Each row comes from the steps of one path. Every step used is in the known rows, and no mark comes twice. Write the path behind each row, first mark first.
Known rows:
dono -> seko -> zaru -> gema: [-0.634  0.012  0.539  0.634  2.737  1.383 -2.071 -0.669 -1.330  0.380
  1.611 -0.765 -0.733 -0.934  0.077  0.128  4.794  1.648  1.271 -0.217
  1.246  0.430  0.851  1.414 -0.054]
gema -> dono -> seko -> zaru -> zozor: [-1.047  1.850 -1.330 -0.762  3.640  0.725 -1.066  0.239 -2.107  0.679
  0.524 -0.753 -0.381 -0.222 -0.129  1.959  2.442  0.263  2.675  0.807
  1.566  0.721 -0.230  1.276  0.706]
murol -> lubik: [ 1.158 -3.208  1.478  0.493  1.340  2.242 -1.450 -1.788 -0.766  0.346
  1.627  0.012  0.289 -0.476  0.178 -1.676  1.601 -3.181 -0.379 -0.327
  0.576 -0.837  0.675  0.959 -0.489]
dono -> gema: [ 1.573 -1.023  1.130 -0.029 -0.557 -0.284 -0.607 -0.981 -1.191  0.736
  0.997  0.167  0.387 -1.074  0.112 -0.697  0.299  0.521 -0.576 -0.695
 -1.249 -2.557 -0.061  1.767 -0.832]
lene -> zozor -> dono -> gema: [ 2.713 -2.371  0.813  0.898 -2.932 -1.069  0.382  1.637 -0.065 -0.127
  0.735  0.142  1.275 -0.760  1.704 -1.833 -2.665 -0.146  0.235 -0.130
 -0.329 -4.275  1.116  1.880 -0.206]
gema -> dono -> seko -> zaru: [-1.357 -0.193 -0.546 -0.553  2.046  0.695 -1.682  0.689 -1.364  1.358
  0.352 -0.342  0.224  0.219  0.553  2.185  3.828  0.575  1.890  0.607
  0.687  0.058 -0.176  0.403  1.014]
zaru -> gema -> dono -> seko: [ 0.268  1.172 -0.070 -1.885  1.537  1.082 -1.558 -1.064 -1.832  0.846
  0.323  1.098 -0.795 -0.201 -0.136 -1.058  1.384 -1.300  3.098  0.226
  3.109 -0.314 -0.667  0.134 -0.155]
lene -> zozor: [ 2.706 -4.313  2.290  1.783 -1.692  1.254 -0.212  0.204 -0.569 -0.006
  1.188 -0.309  0.450 -0.764  1.100 -0.459  0.225 -1.540 -2.516 -0.805
 -0.818 -2.780  1.107  1.564  0.538]
murol -> zaru -> zozor: [ 1.279 -0.361  1.442  2.134  1.973  2.834 -0.403 -1.854 -0.701 -0.369
  0.596 -0.492 -0.325 -0.413  0.195 -0.362 -0.053 -3.744 -0.470 -0.668
  1.251 -1.367  0.257  2.579 -0.768]
seko -> dono -> zozor -> lubik -> murol -> zaru -> gema: [-1.002  0.324  2.171  1.335 -0.179  1.973 -1.282 -3.684  0.226 -0.389
  0.970  0.132 -0.584 -0.651  0.744 -3.573 -0.650  0.128 -1.059 -0.332
  1.857  0.015  1.382  2.078 -1.364]
seko -> zaru -> zozor -> lubik: [-0.221  0.638  0.458  1.810  1.783  0.133 -0.564 -1.717  0.103  0.085
  1.492 -1.324  0.028 -0.111  0.585  0.598 -1.325  1.793 -1.707 -0.305
 -1.671  0.019  1.246  2.695  0.211]
lubik -> gema -> dono -> seko -> zaru: [-1.497  1.309  0.061 -1.369  2.299  0.789 -2.172 -0.185 -0.982  1.351
 -0.005  0.032 -0.321  0.242 -0.404  1.159  3.958 -0.437  2.833  0.992
  3.997 -0.917 -0.401  0.658  0.436]
lene -> zozor -> dono: [ 2.228 -3.464  1.237  1.500 -2.590  0.078 -0.074  1.607  0.615 -0.210
  0.622  0.060  1.157 -0.558  1.915 -1.472 -2.037 -1.498 -0.727 -0.230
 -0.115 -3.597  1.498  1.774  0.686]
dono -> zozor: [ 0.347 -1.468  0.510  0.143 -1.548 -0.389 -0.753 -0.228 -1.210  0.533
  0.317  0.036  0.554 -0.977 -0.217 -1.208  0.567  0.135 -1.879 -0.717
 -1.993 -1.860  0.139  1.965  1.299]
dono -> seko: [ 0.200 -2.415  0.147 -0.102 -0.053  0.696 -1.518  0.041 -0.976  1.364
  0.772  0.189 -0.214 -0.774  0.217  0.502  2.816  0.536 -0.313 -0.804
  0.635 -1.072 -0.205  0.673  0.679]
gema -> dono: [ 0.885 -0.243  0.655 -0.829  0.303  0.783 -0.795 -1.001 -1.003  0.828
 -0.107  0.741  0.394  0.179  0.551 -0.084 -0.323 -2.344  0.395  0.071
  0.075 -1.557 -0.440  0.898  0.185]
seko -> dono -> zozor -> lubik: [-0.172 -0.459 -0.005 -0.155 -1.238  0.009 -0.883 -0.089 -0.226  0.365
  0.701 -0.434 -0.205 -0.926  0.679 -1.692 -1.284  3.355 -2.604 -0.191
 -3.166 -1.940  0.756  1.671  0.868]
lene -> zozor -> dono -> seko: [ 1.118 -4.131 -0.040  0.932 -2.404 -0.250 -0.665  2.849  0.053  0.523
  0.628  0.072  0.711 -0.440  1.645 -0.650 -0.171 -0.083  0.635 -0.176
  1.428 -2.801  0.920  0.874  1.229]
zozor -> lubik -> murol -> zaru -> seko -> dono -> gema: [-0.416  0.558  3.174  3.200  0.122  2.009 -0.202 -2.948  1.355 -0.242
  0.982 -0.402  0.129 -1.006  1.435  0.652  0.415  0.000 -0.831 -0.305
  2.332 -1.377  0.752  1.940 -1.969]
lubik -> murol -> zaru: [-0.035 -3.540  2.939  2.513 -0.144  2.140 -1.304 -3.611  0.342  0.720
  0.617  0.401  0.448 -0.127  0.825 -0.285  1.868 -3.596 -1.664 -1.015
  2.310 -0.491  0.769  1.978 -0.948]
murol -> zaru -> gema -> dono -> zozor: [ 0.368  2.256  0.973 -0.066  0.714  1.825 -0.769 -1.507 -1.540 -0.354
 -0.416  0.832 -0.078  0.420 -0.021 -2.786 -0.391 -4.131  2.137  0.203
  2.173 -1.369 -0.409  1.455 -0.206]
seko -> zaru -> gema -> dono -> zozor -> lubik -> murol: [-2.219  2.080  0.848 -0.270  0.012 -1.224 -1.109 -3.785 -0.173  0.449
  0.657  0.482  0.651  0.434  0.322 -2.001 -1.393  1.053  0.242  0.457
  1.324  1.496  0.991  1.903 -0.077]
zaru -> zozor: [ 1.525 -0.366  0.601  0.489  1.372  0.948 -0.475 -1.897 -1.142  0.020
  0.888 -0.200 -0.286 -1.254 -0.244 -0.275 -0.502 -1.121 -0.972 -0.647
 -0.176 -1.182  0.154  2.515 -0.170]
seko -> zaru -> gema -> dono -> zozor -> lene: [-0.613  5.706  0.876 -0.663 -0.499  0.809 -0.528 -1.274 -1.153 -0.315
  0.798 -0.128  1.189 -1.003 -0.140 -2.877  1.760  0.105  1.478  0.224
 -1.501 -1.164  0.066  2.250  1.537]
dono -> zozor -> lubik -> murol: [-1.200 -2.344  1.221  0.646 -3.195 -2.028 -0.843 -3.076  0.499  1.401
  0.569  0.695  0.914 -0.231  0.300 -1.731 -2.341  1.475 -3.299 -1.021
 -0.359 -0.133  0.598  1.953  0.663]
seko -> dono -> gema: [ 1.552  0.094  0.758 -0.665  0.732  1.192 -0.778 -0.188 -1.435  0.084
  1.165 -0.518 -0.418 -1.823  0.600 -0.900  1.474  2.121 -0.197 -0.077
 -1.920 -2.925  0.446  1.661 -1.094]
zozor -> lubik -> murol -> zaru -> gema -> dono -> seko: [-1.433  0.019  1.229  0.207  0.741  1.407 -1.462 -4.000  0.246  1.204
  0.393  1.667 -0.613  1.256  0.924 -1.564 -1.101 -2.805  1.952 -0.077
  6.254  1.156 -0.113  0.110 -1.505]

Which path is each row?
[ 0.241 -0.401  0.292 -0.518 -0.283  1.010 -1.137  0.665 -1.514 -0.025
  0.564 -0.662 -0.208 -1.701  0.146 -1.194  2.036  1.887 -1.402 -0.136
 -2.646 -2.159  0.600  1.967  0.914] => seko -> dono -> zozor
[-1.295 -0.568  0.407 -0.883 -2.584 -2.126 -0.560 -3.044 -0.006  1.523
 -0.200  1.310  1.050  0.660  0.414 -1.639 -3.577 -0.034 -1.266 -0.124
  0.727 -0.308 -0.161  1.069  0.821] => gema -> dono -> zozor -> lubik -> murol
[ 0.405  1.074  1.068 -1.484 -0.396 -0.106 -1.132 -2.628  0.784  1.225
 -0.327  1.184 -0.129  0.751  0.143 -1.531 -3.426 -1.951 -0.005  0.392
  2.771 -2.015 -0.505  0.757 -0.311] => zozor -> lubik -> gema -> dono
[-0.217 -0.054  1.144 -0.470 -2.242 -1.269 -1.188 -1.799  0.440  0.991
  0.053  0.492  0.058 -0.229 -0.668 -2.608 -2.736  0.583 -2.112 -0.447
  0.805 -2.378 -0.021  1.897  0.652] => dono -> zozor -> lubik -> gema
[ 0.771  0.801  1.282 -1.749  0.468  0.890 -1.371 -2.079 -0.576  0.877
 -0.550  1.078 -0.196  0.074 -0.396 -1.098 -0.066 -3.228  1.179  0.492
  3.486 -2.624 -0.754  1.105 -0.297] => lubik -> gema -> dono
[-0.713 -3.468  2.762  2.827 -1.193  1.077 -1.067 -4.176  1.565  0.971
  0.706  0.639  0.517  0.740  1.393 -0.664 -1.386 -2.287 -2.829 -1.133
  1.967 -0.262  0.988  1.696 -1.002] => zozor -> lubik -> murol -> zaru
[ 0.631 -3.063  4.212  4.892 -1.052  3.550  0.219 -1.657  1.997 -0.989
  1.201 -0.885  0.209 -0.623  2.302  0.780  0.329 -2.093 -2.591 -0.483
  2.683 -1.761  1.891  1.820 -0.631] => lene -> zozor -> lubik -> murol -> zaru -> seko -> dono
[ 1.078  1.686  2.391  2.578  1.667  3.553 -0.211 -0.245 -0.254 -0.971
  0.609 -1.132 -0.147 -1.648  0.925  1.112  3.400 -1.081  0.754 -0.014
  0.852 -3.087  0.220  1.998 -1.256] => murol -> zaru -> seko -> dono -> gema
[-0.364  0.495 -0.257 -1.214 -2.010 -1.447 -0.380 -0.688 -0.485  1.104
 -0.304  0.841  0.656  0.741  0.518 -1.488 -4.048  0.271 -0.975  0.088
 -1.182 -1.276 -0.480  0.869  1.381] => gema -> dono -> zozor -> lubik
[ 0.790 -0.100  1.317 -1.659  2.223  2.123 -1.869 -2.708 -0.839  0.663
  0.341  1.040 -0.053  0.298 -0.645 -2.451  0.296 -5.830  2.351  1.013
  4.891 -1.581 -0.312  0.386 -1.113] => murol -> lubik -> gema -> dono
[-1.494  2.072 -1.538 -0.307  2.629 -0.303 -0.799 -0.201 -0.766  1.085
  0.712 -0.540 -0.315  0.720  0.432  1.649 -0.801  1.703  1.621  0.731
  1.083  0.862 -0.032  0.988  0.631] => gema -> dono -> seko -> zaru -> zozor -> lubik
[-1.150 -1.813  0.285  0.960  1.593  0.906 -1.814  0.492 -0.906  1.111
  1.184 -0.959  0.001 -0.623  0.386  1.933  5.343  2.014 -0.077 -0.349
 -0.391  0.076  0.651  1.241  1.034] => dono -> seko -> zaru
[-0.034  0.245 -1.804 -0.396  0.601 -0.428 -0.934  1.077 -0.448  0.522
  0.282  0.108 -0.118 -0.879  0.408 -0.448 -1.068  0.372  2.331 -0.101
  2.117 -1.284  0.055  1.832  0.434] => zaru -> zozor -> dono -> seko
[ 1.308 -0.443  2.652  1.880  1.449  3.362 -1.166 -2.795 -0.383 -0.542
  0.803  0.156 -0.594 -0.345  0.531 -2.039  1.249 -3.791  0.268 -0.762
  2.019 -1.348  0.607  1.941 -1.432] => murol -> zaru -> gema
[-0.602  1.091  1.865  3.026 -0.272  2.546 -0.099  0.073  0.937 -0.804
  0.218 -1.165 -0.143 -0.766  0.993  0.128  0.364 -0.044 -1.844 -0.127
 -0.385 -2.097  0.533  1.989  0.656] => murol -> zaru -> seko -> dono -> zozor -> lubik
[-1.210  0.999 -0.408  0.487  1.702  0.224 -1.906  0.660 -0.211  0.140
  0.919 -0.470 -0.037 -0.638  1.007 -0.814  2.630  1.625  3.080  0.353
  1.816 -0.310  1.382  1.748  0.070] => zozor -> dono -> seko -> zaru -> gema
[-0.209  0.802  0.785 -0.992 -1.054  0.161 -1.422 -0.942  0.189  0.388
  0.390 -0.234 -0.656 -1.112 -0.302 -2.727 -1.128  2.332 -1.649  0.268
  0.239 -2.863  0.434  1.875  0.222] => seko -> dono -> zozor -> lubik -> gema
[ 0.502  1.245  1.147  0.345 -3.731  0.099 -0.239 -0.760 -0.377  0.508
  0.801  0.081  1.461 -1.774 -0.182 -2.513  0.708  0.568 -1.990 -1.238
 -3.446 -2.811 -0.314  2.277  2.235] => dono -> zozor -> lene
[-0.902  4.619 -0.805 -0.605  1.457  1.225 -0.567 -0.017 -1.370  0.605
  0.951 -0.737  0.593 -0.874 -0.093  0.564  2.671  0.416  2.495  0.263
  0.049 -0.408 -0.566  1.623  1.641] => gema -> dono -> seko -> zaru -> zozor -> lene
[-1.140  2.798 -0.708 -1.514  3.848  0.787 -1.709 -0.671 -1.715  0.853
  0.083 -0.435 -0.757 -0.260 -1.138  0.844  2.466 -0.805  3.521  1.155
  4.843 -0.235 -0.455  1.519 -0.065] => lubik -> gema -> dono -> seko -> zaru -> zozor
[ 1.071 -2.022  3.299  2.171 -0.932  1.987 -0.095 -3.849  0.699 -0.154
  0.740  1.157  0.143  1.174  1.770 -2.875 -3.630 -4.721 -0.061 -0.076
  4.815 -0.425  1.147  0.977 -1.598] => lene -> zozor -> lubik -> murol -> zaru -> gema -> dono
[ 0.300 -1.103  0.368  1.588  0.271  0.570 -1.027  1.987 -0.260 -0.464
  1.427 -0.772  0.233 -0.659  1.552 -1.033  1.676  0.727  2.264  0.335
  2.145 -1.237  2.007  1.583  0.561] => lene -> zozor -> dono -> seko -> zaru -> gema
[ 1.320  1.827  1.675  1.034  1.091  1.720 -0.364 -0.081 -0.628 -0.656
  0.851 -0.966 -0.200 -2.427  0.488  1.088  3.072  1.378  0.248 -0.047
 -0.701 -2.927  0.262  2.048 -0.820] => zaru -> seko -> dono -> gema
[ 0.223  1.034  2.799  2.511 -0.817  2.588 -0.350 -4.575  0.440 -0.104
  1.192  0.180  0.843 -1.422  0.240 -1.918  0.464 -3.781 -0.995 -1.428
  1.604 -1.086  0.399  3.101 -0.418] => lubik -> murol -> zaru -> zozor -> lene
[-0.730  3.090  0.360 -0.837  1.789  0.244 -1.042 -0.811 -1.977 -0.293
  0.325 -0.294  0.214 -0.283 -0.191 -1.344  1.347 -0.092  1.703  0.725
 -0.116 -0.158  0.386  1.919  0.671] => seko -> zaru -> gema -> dono -> zozor
[ 0.518  2.436  0.310 -1.754  0.122  0.041 -0.760 -1.429 -1.962  0.000
 -0.088  0.996 -0.061 -0.468 -0.522 -2.820 -0.679 -1.576  1.543  0.206
  0.766 -1.209 -0.429  1.360  0.414] => zaru -> gema -> dono -> zozor
[-1.069  1.417  0.912 -1.250 -1.476 -1.491 -0.840 -4.397 -0.400  0.748
  0.172  1.669  0.301  0.270  0.042 -3.280 -3.814 -0.379  0.034 -0.056
  2.411  0.504  0.033  1.294 -0.212] => zaru -> gema -> dono -> zozor -> lubik -> murol
[-0.713  2.516 -0.087  0.964  0.759  1.382 -0.841 -0.298 -0.875  0.437
  1.829 -1.348  0.431 -1.780 -0.238  0.385  3.848  1.917  0.438 -0.645
 -1.163 -0.338  0.158  2.410  1.416] => dono -> seko -> zaru -> zozor -> lene
[-1.460  0.186  0.176 -1.421  3.968  2.043 -2.601 -0.776 -1.337  1.176
  0.834 -0.136 -0.223  0.412 -0.734 -0.373  4.454 -2.954  3.942  1.492
  5.661  0.211 -0.005 -0.033 -0.244] => murol -> lubik -> gema -> dono -> seko -> zaru
[ 0.097  2.206  1.117 -0.252  2.854  1.547 -1.323 -2.031 -1.138 -0.183
  0.665 -0.203 -0.044 -0.062  0.513 -0.531  1.800 -1.148  1.975  0.592
  0.533 -0.214  0.687  1.527 -0.418] => seko -> zaru -> gema -> dono
[ 0.336  2.002  0.911 -0.475 -2.467  1.551 -0.603  0.230 -0.667 -0.069
  1.015 -0.500  0.701 -2.453  0.136 -2.670  2.146  2.138 -1.767 -0.631
 -4.115 -3.317  0.301  2.338  1.843] => seko -> dono -> zozor -> lene
[-0.353  2.405  1.577  0.457 -0.715  0.764 -0.824 -0.935  1.036 -0.324
 -0.043 -0.696 -0.477 -1.644 -0.286 -0.850 -0.069  1.491 -1.232  0.217
  1.478 -2.848  0.183  2.053  0.670] => zaru -> seko -> dono -> zozor -> lubik -> gema
[-0.634  2.235  2.424  2.204 -0.138  2.619 -0.801 -0.899  1.451 -0.686
 -0.182 -0.789 -0.510 -0.868  0.029 -0.796  0.348 -1.162 -0.997  0.218
  2.960 -2.992  0.203  2.116  0.028] => murol -> zaru -> seko -> dono -> zozor -> lubik -> gema
[ 0.907 -0.359  1.182  2.376  0.924  1.732 -0.234 -2.549  0.506 -0.076
  0.684 -0.325 -0.368  0.465  0.725 -0.889 -3.113 -2.293 -1.640 -0.734
  0.710 -0.984  0.439  2.310 -0.751] => murol -> zaru -> zozor -> lubik
[ 0.127  0.491 -0.136 -1.448 -1.011 -0.587 -0.583 -0.078 -1.715  0.738
 -0.495  0.626  0.655 -0.142 -0.173 -1.076 -0.634 -1.065  0.207  0.137
 -0.785 -1.648 -0.673  1.300  1.372] => gema -> dono -> zozor
[-0.594  0.614 -0.049 -2.116 -0.186 -0.343 -1.571 -1.241  0.211  2.089
 -0.322  1.330 -0.580  0.882 -0.159 -0.792 -1.774 -0.651  1.323  0.468
  4.338 -1.384 -1.108 -0.075  0.132] => zozor -> lubik -> gema -> dono -> seko
